What can hang from each mark
nileti: delag kaga narez remedo
balu: delag narez
delag: boven nileti
narez: balu nileti tenep
remedo: balu nileti

Each row was made from one small tree. Brackets hold a mark, then the marks that hang from it, in alphabetical order. Every link used is in the known rows. Write each row's tree.
Known rows
(balu (narez (nileti kaga))): [-3.54  3.29 -0.35 -4.07  1.36 -1.66 -4.94 -1.88  2.06  2.49 -2.86  0.93
  6.81 -0.72 -1.82  0.55 -1.13 -0.35 -1.87 -0.27  0.58  3.29 -2.77]
(remedo balu (nileti (delag boven) kaga)): [-0.99  0.97 -2.59 -3.73  3.90 -0.14 -2.32 -1.71  8.66  0.71 -4.52  0.11
  1.74  2.90 -1.04  3.61 -0.88  3.69 -3.24  2.15  0.28  3.67 -1.30]
(narez balu nileti): [-1.55  1.56 -0.71 -4.16  2.16 -1.05 -3.28 -2.40  1.98  3.60 -2.75  3.15
  4.37 -0.73 -1.30  1.72 -0.52 -1.52 -2.54  0.41 -1.24  3.08 -2.37]
(remedo nileti): [-0.80 -0.06 -1.38 -1.98  3.36 -1.50 -1.96 -2.19  3.30  2.13 -4.14  0.92
  2.93 -0.60 -0.97  2.49 -1.52  2.86 -2.35  2.88 -0.24  3.05 -3.23]
(nileti delag): [ 0.12  0.43 -1.33 -2.42  1.25  0.35  0.10 -2.89  1.99  1.74 -3.15  1.68
  3.80  1.01 -0.95  1.32 -1.31  4.70 -1.85  4.27 -0.23  3.35 -2.56]
(delag boven nileti): [ 0.05 -0.13 -0.92 -3.68  2.55  0.21 -0.91 -3.88  0.25  1.61 -4.02  0.98
  3.43 -0.09 -0.26  1.36 -2.22 -3.50 -2.83  3.38 -0.26  3.81 -3.24]
(nileti kaga (narez balu tenep) remedo): [-1.95  0.60  0.26 -3.28  0.04  1.65 -4.53 -2.75  3.78  5.49 -4.52  2.70
  6.65 -0.76 -1.29 -1.21 -1.30  3.94 -1.29  1.65 -0.49  3.55  1.75]
(balu (narez nileti tenep)): [-3.34  2.61  0.20 -4.69  0.68 -1.51 -5.26 -4.35  4.85  5.10 -1.94  1.69
  7.48 -0.74 -1.92  2.48 -0.95  0.15 -2.48  1.47 -0.61  3.18 -1.50]
(delag boven (nileti kaga)): [-0.56  0.80 -1.17 -3.70  2.96  0.75 -2.15 -2.47  1.73  0.74 -4.36  0.11
  4.41  0.71 -0.48 -0.02 -2.41 -2.27 -2.12  1.76  0.30  3.80 -2.21]
(narez nileti): [-1.04  1.69 -0.73 -3.14  1.42 -1.36 -2.16 -2.53  1.24  2.06 -1.99  2.30
  4.61 -1.52 -0.95  0.63 -1.46 -1.50 -2.71  0.94  0.00  3.48 -2.76]
(nileti kaga (narez balu)): [-1.55  1.56 -0.33 -2.81  0.68  0.45 -3.82 -1.01  1.29  3.60 -3.96  1.09
  4.61 -0.05 -0.89 -1.54 -1.15  3.79 -0.91  0.60 -1.01  3.36  1.30]
(remedo (nileti delag)): [ 0.24  0.17 -1.89 -1.97  2.88 -0.16 -0.45 -3.19  4.56  2.04 -4.61  2.03
  3.10  0.12 -1.17  3.87 -1.11  5.03 -1.99  4.39 -0.56  3.11 -3.65]
(nileti delag kaga (narez tenep)): [-0.44  2.20 -0.49 -2.20 -0.87  1.74 -2.97 -3.03  5.94  3.63 -3.45  1.27
  6.93  0.45 -0.93 -0.46 -1.74  7.55 -0.71  2.81 -0.54  3.85  2.74]
(balu (narez (nileti remedo) tenep)): [-3.19  1.34  0.44 -4.63  0.30 -0.90 -4.31 -4.98  2.85  5.22 -3.02  3.40
  7.70 -1.75 -1.95  2.21 -1.09 -1.41 -2.84  2.26  0.50  3.49 -3.38]
(nileti (remedo balu)): [-1.31 -0.58 -0.56 -3.41  1.69 -1.20 -0.56 -2.48  0.32  2.12 -3.37  0.53
  3.08  1.05 -0.98 -0.96 -1.21  1.85 -3.66  3.73  1.11  3.76 -2.65]
(remedo (balu (narez (nileti kaga) tenep))): [-4.48  3.80  0.00 -5.51  1.13 -2.04 -7.06 -2.49  7.99  4.29 -2.14 -0.87
  7.60  1.50 -2.25  0.74 -0.41  1.84 -2.91  0.22  0.15  3.67  0.95]
(narez (balu delag) tenep): [-0.32  0.89 -1.19 -3.43  3.05  0.35 -4.29 -2.22  5.41  4.56 -2.48 -0.44
  4.20  2.35 -1.68  1.15 -0.96  3.85 -1.56  1.88 -1.85  1.99  0.08]
(remedo (balu delag narez) nileti): [-1.87  1.17 -1.66 -3.08  4.21 -2.76 -3.99 -2.13  3.42  3.03 -3.98 -3.11
  2.20  2.48 -1.90  2.80 -0.36  5.28 -2.82  3.11 -0.20  2.57 -3.61]
(nileti (delag boven) narez remedo): [ 0.29 -0.68 -0.72 -2.83 -0.32  2.12  0.98 -4.55 -0.89  2.41 -3.97  4.60
  3.00 -1.26 -0.11  0.99 -1.85  0.16 -2.56  3.97  0.51  4.37 -2.55]
(balu (delag boven (nileti narez))): [ 1.53  0.38 -1.02 -2.32  1.51  1.18 -1.24 -3.72 -2.44  1.97 -4.01 -0.15
  2.77 -0.56  0.17 -0.10 -2.41 -1.25 -1.95  2.87 -0.63  3.87 -2.22]
(nileti delag kaga remedo): [-0.35  0.36 -1.30 -2.43  1.23  1.36 -0.28 -2.16  1.71  1.01 -4.56  2.35
  5.19  0.63 -1.20 -0.49 -1.58  4.35 -1.60  3.53  1.40  3.47 -3.49]
(nileti delag narez): [ 0.42  0.96 -0.63 -1.74 -0.70  0.69 -0.03 -3.49 -0.12  2.82 -3.48  2.38
  4.33 -0.64 -0.40  0.14 -1.39  5.31 -1.43  4.19 -0.48  4.06 -0.65]
(nileti (delag boven) (remedo balu)): [-0.55 -0.75 -1.41 -4.29  1.91  0.48  0.82 -3.80  2.52  1.49 -3.49  2.38
  1.73  2.14 -0.75  1.72 -1.06  0.51 -3.98  4.31  1.07  4.13 -2.88]
(narez (balu delag) (nileti kaga) tenep): [-1.05  3.19 -1.30 -3.95  2.90  0.26 -6.65 -1.34  7.62  3.78 -2.36  0.34
  6.29  1.19 -2.00  0.80 -0.84  1.85 -1.37 -1.06 -1.24  2.21  0.10]

Write each row's tree
[-1.89  0.64 -0.14 -4.59  1.36  0.18 -4.01 -4.18  4.73  5.50 -3.31  4.77
  6.20 -1.41 -1.71  2.07 -0.73 -2.00 -2.95  1.37 -0.74  3.24 -1.72]
(narez balu (nileti remedo) tenep)
[-0.38  0.08 -2.31 -3.78  3.70 -0.68 -0.93 -3.14  6.90  1.66 -4.03  1.05
  0.76  2.27 -0.85  4.87 -0.71  2.29 -3.93  3.73 -0.28  3.76 -2.12]
(remedo balu (nileti (delag boven)))
[-1.88  1.90 -0.45 -4.59  1.73 -0.57 -4.98 -3.41  6.52  5.34 -2.27  3.23
  6.09 -0.26 -1.65  2.48 -0.59 -0.62 -2.51  0.55 -1.79  2.97  0.17]
(narez balu nileti tenep)
[ 0.31  0.92 -0.87 -2.20  1.48  0.51 -2.67 -1.76 -0.67  3.91 -3.08  0.18
  2.75  0.17 -0.79 -0.82 -1.02  3.83 -1.21  1.77 -1.59  2.78 -0.40]
(nileti (narez (balu delag)))
[-2.27  2.56 -0.95 -4.98  2.31 -0.50 -5.70 -3.97  5.20  3.97 -1.39  0.62
  5.18  0.63 -1.69  3.11 -1.37 -3.21 -2.87  0.21 -0.48  2.75 -2.06]
(balu (delag boven) (narez nileti tenep))
[-0.20  1.16 -2.15 -1.78  3.20  0.25 -1.91 -1.73  5.90  1.15 -5.10  1.09
  4.20  0.74 -1.31  2.57 -1.31  6.28 -1.20  2.86  0.04  3.05 -2.73]
(remedo (nileti delag kaga))
[-0.21 -0.24 -0.05 -3.19 -0.64  2.34 -1.67 -5.19  3.53  6.18 -4.53  4.91
  5.77 -0.53 -1.20  1.55 -0.71  5.27 -1.67  4.54 -1.29  3.59  0.39]
(nileti delag (narez balu tenep) remedo)
[-0.83  0.21 -0.70 -2.32  2.18 -0.47 -2.99 -2.62  2.43  4.77 -4.97  2.45
  2.68 -1.54 -0.81  2.49 -0.70  3.73 -1.83  2.09 -1.75  3.26 -0.72]
(remedo (nileti (narez balu)))
[-0.58 -0.48 -0.93 -3.70  2.45  1.53 -1.17 -3.16 -0.13  0.89 -5.39  1.73
  4.48 -0.44 -0.51 -0.43 -2.48 -3.41 -2.59  2.63  1.27  4.04 -4.24]
(delag boven (nileti kaga remedo))
[-2.34  1.54 -0.43 -4.60  1.62  0.63 -5.41 -2.71  6.16  4.52 -3.73  3.83
  7.20 -0.94 -1.90  0.79 -0.93 -0.37 -2.20 -0.09 -0.12  3.12 -0.89]
(narez balu (nileti kaga remedo) tenep)
[-0.18  0.28  0.17 -1.88 -0.13  1.31 -1.33 -3.45 -2.82  2.29 -6.14  1.67
  6.21 -2.39 -0.26 -2.78 -2.37  0.93 -1.33  3.42  0.96  4.51 -2.53]
(delag (nileti kaga narez remedo))
[-0.93  1.80 -1.23 -5.55  1.79  1.44 -3.59 -4.67  8.78  4.62 -2.44  5.02
  4.73  0.77 -1.41  5.20 -0.48 -2.08 -2.95  1.22 -1.90  3.22 -0.42]
(narez balu (nileti (delag boven)) tenep)
[-1.90  0.93  0.28 -3.18 -0.61  0.29 -3.72 -2.64  4.39  3.95 -3.78  0.18
  5.96  0.36 -0.99 -2.77 -1.61  4.66 -2.60  2.36  0.80  4.43  2.45]
(nileti kaga (narez tenep) (remedo balu))
[-3.96  3.55 -0.05 -4.56  0.88 -1.10 -6.58 -2.72  6.23  4.18 -2.40  0.73
  8.53 -0.21 -2.14  1.18 -1.16  0.84 -1.84  0.00 -0.03  3.18 -0.28]
(balu (narez (nileti kaga) tenep))
[-0.08 -1.42 -0.66 -3.75  2.38  1.02  0.24 -4.66 -1.60  1.75 -4.95  2.71
  3.51 -1.12 -0.27  1.04 -2.36 -4.78 -3.23  4.11  0.69  4.02 -5.24]
(delag boven (nileti remedo))
[-3.45  2.59 -0.22 -5.01  1.31 -2.90 -4.05 -2.95  1.92  3.46 -2.28  0.02
  4.87  0.73 -1.70  1.29 -0.22 -0.35 -3.63  1.43  0.11  3.88 -2.38]
(remedo (balu (narez nileti)))
[-2.02  2.93 -0.57 -3.60  1.22 -0.32 -5.20 -2.01  7.15  2.71 -2.10  1.38
  7.47 -0.38 -1.55 -0.01 -1.66  0.74 -2.03 -0.17  0.01  3.41  0.48]
(narez (nileti kaga) tenep)
[ 0.00  0.76 -1.26 -2.00  1.07 -0.66 -0.80 -3.43  4.11  3.03 -4.62  0.97
  2.40  0.36 -0.62  2.43 -0.53  7.04 -2.77  4.46 -0.71  4.25 -0.56]
(remedo balu (nileti delag narez))
[-3.76  1.09 -0.33 -4.42  1.61 -1.41 -3.33 -1.79  1.37  2.54 -4.08 -0.91
  5.11  1.86 -1.84 -1.18 -0.84  3.51 -2.83  2.58  1.78  3.68 -2.48]
(nileti kaga (remedo (balu narez)))
[-3.45  2.13 -0.11 -4.14  1.11 -0.77 -3.92 -2.47  0.18  2.75 -3.87  2.39
  6.87 -1.60 -1.83  0.00 -1.27 -1.09 -2.22  0.56  1.72  3.62 -4.72]
(balu (narez (nileti kaga remedo)))
[-2.20  2.24 -1.00 -5.07  1.17 -0.14 -2.24 -4.58  2.58  2.84 -2.67  3.63
  4.48 -0.17 -1.34  4.39 -0.85 -2.70 -3.00  1.96 -0.09  3.67 -4.05]
(balu (narez (nileti (delag boven))))
[-3.06  0.01  0.00 -4.36  1.32 -1.86 -2.14 -3.24 -0.37  3.43 -3.72  0.03
  4.04  1.27 -1.64  0.08 -0.63  2.18 -3.50  3.96  1.17  3.69 -3.54]
(nileti (remedo (balu narez)))
[-2.49  1.59 -0.98 -5.39  2.90 -1.04 -5.03 -3.09  6.33  3.99 -1.73 -2.76
  3.24  4.24 -1.72  1.93 -0.93  1.55 -3.36  2.19 -0.39  2.90  0.13]
(remedo (balu (delag boven) (narez tenep)))
[-0.20  1.78 -0.76 -1.72 -0.47  1.33 -1.28 -1.95  1.79  1.84 -3.95  1.36
  5.15  0.17 -0.66 -1.14 -1.64  6.42 -0.81  2.76  0.03  3.99  0.27]
(nileti delag kaga narez)
[-0.63  0.75 -1.08 -4.05  3.29  0.12 -2.57 -3.99 -1.13  2.42 -4.06 -1.35
  3.52  1.36 -1.03  1.93 -1.84 -1.89 -2.11  3.47 -0.42  2.98 -5.06]
(balu (delag boven nileti) narez)
[-2.06  1.55 -0.64 -3.44  2.09 -0.67 -4.69 -3.15  3.87  4.34 -2.22 -1.84
  5.77  2.02 -1.98  1.13 -1.35  4.37 -1.50  2.87 -0.61  2.25 -1.47]
(balu delag (narez tenep))
[-1.40  0.87  0.25 -3.32  0.06  0.44 -4.14 -3.44  4.41  6.19 -3.10  2.00
  5.38 -0.27 -1.02  0.47 -0.92  3.56 -1.72  2.22 -2.04  3.36  2.73]
(nileti (narez balu tenep))
[-1.13  3.17 -1.08 -3.44  0.79  0.86 -3.90 -3.02  8.51  2.73 -2.57  2.52
  7.45  0.28 -1.57  1.59 -1.27  3.25 -1.63  1.28 -0.30  3.46  0.02]
(narez (nileti delag kaga) tenep)
[-1.08 -0.15 -1.00 -4.56  2.75  0.33 -1.53 -2.95  1.49  1.02 -5.22 -0.03
  3.53  1.33 -0.55 -0.75 -1.86 -2.75 -3.61  2.96  1.48  4.57 -3.02]
(delag boven (nileti kaga (remedo balu)))
[-2.26  1.82 -0.72 -4.20  2.20 -1.52 -5.12 -2.78  5.56  4.50 -1.94 -3.62
  4.88  3.82 -2.05  0.68 -0.61  5.50 -2.64  3.11 -0.61  2.73 -0.11]
(remedo (balu delag (narez tenep)))
[-0.52  1.13 -1.94 -3.54  2.23  1.35 -1.26 -1.97  4.38  0.44 -3.24  1.44
  3.48  1.93 -0.86  1.20 -1.81  1.30 -1.96  1.91  0.52  3.39 -1.34]
(nileti (delag boven) kaga)
[ 0.01 -0.23 -0.21 -2.71  0.68  1.46 -3.39 -3.57  1.74  5.72 -3.89  1.82
  4.71 -0.26 -1.16 -0.42 -1.23  4.19 -1.54  2.84 -1.12  2.93 -0.05]
(nileti (narez (balu delag) tenep) remedo)
[-0.28 -0.81 -0.39 -3.51  1.89 -0.70 -0.06 -4.01 -1.15  2.18 -5.01  0.23
  3.98  0.46 -0.70 -0.61 -1.32  0.34 -3.50  5.22  0.72  4.31 -4.00]
(delag (nileti (remedo balu)))
[-0.51  0.63 -1.03 -4.51  0.83  1.56 -1.52 -5.56  5.84  3.33 -2.92  5.74
  5.45 -0.87 -1.09  3.74 -1.52 -3.22 -3.55  2.57  0.40  3.94 -2.88]
(narez (nileti (delag boven) remedo) tenep)
[-1.90  2.65 -1.00 -4.19  2.36 -0.39 -4.63 -1.11  3.84  2.62 -3.06  2.21
  5.22 -0.31 -1.52  0.37 -0.70 -0.33 -1.74 -0.99 -0.58  3.08 -1.26]
(narez balu (nileti kaga))
[-1.35  0.78 -0.10 -3.63  0.57 -0.27 -2.85 -4.40  3.62  3.88 -2.75  3.97
  6.51 -2.13 -1.29  1.05 -1.55 -1.68 -3.06  1.95  0.45  3.61 -2.42]
(narez (nileti remedo) tenep)
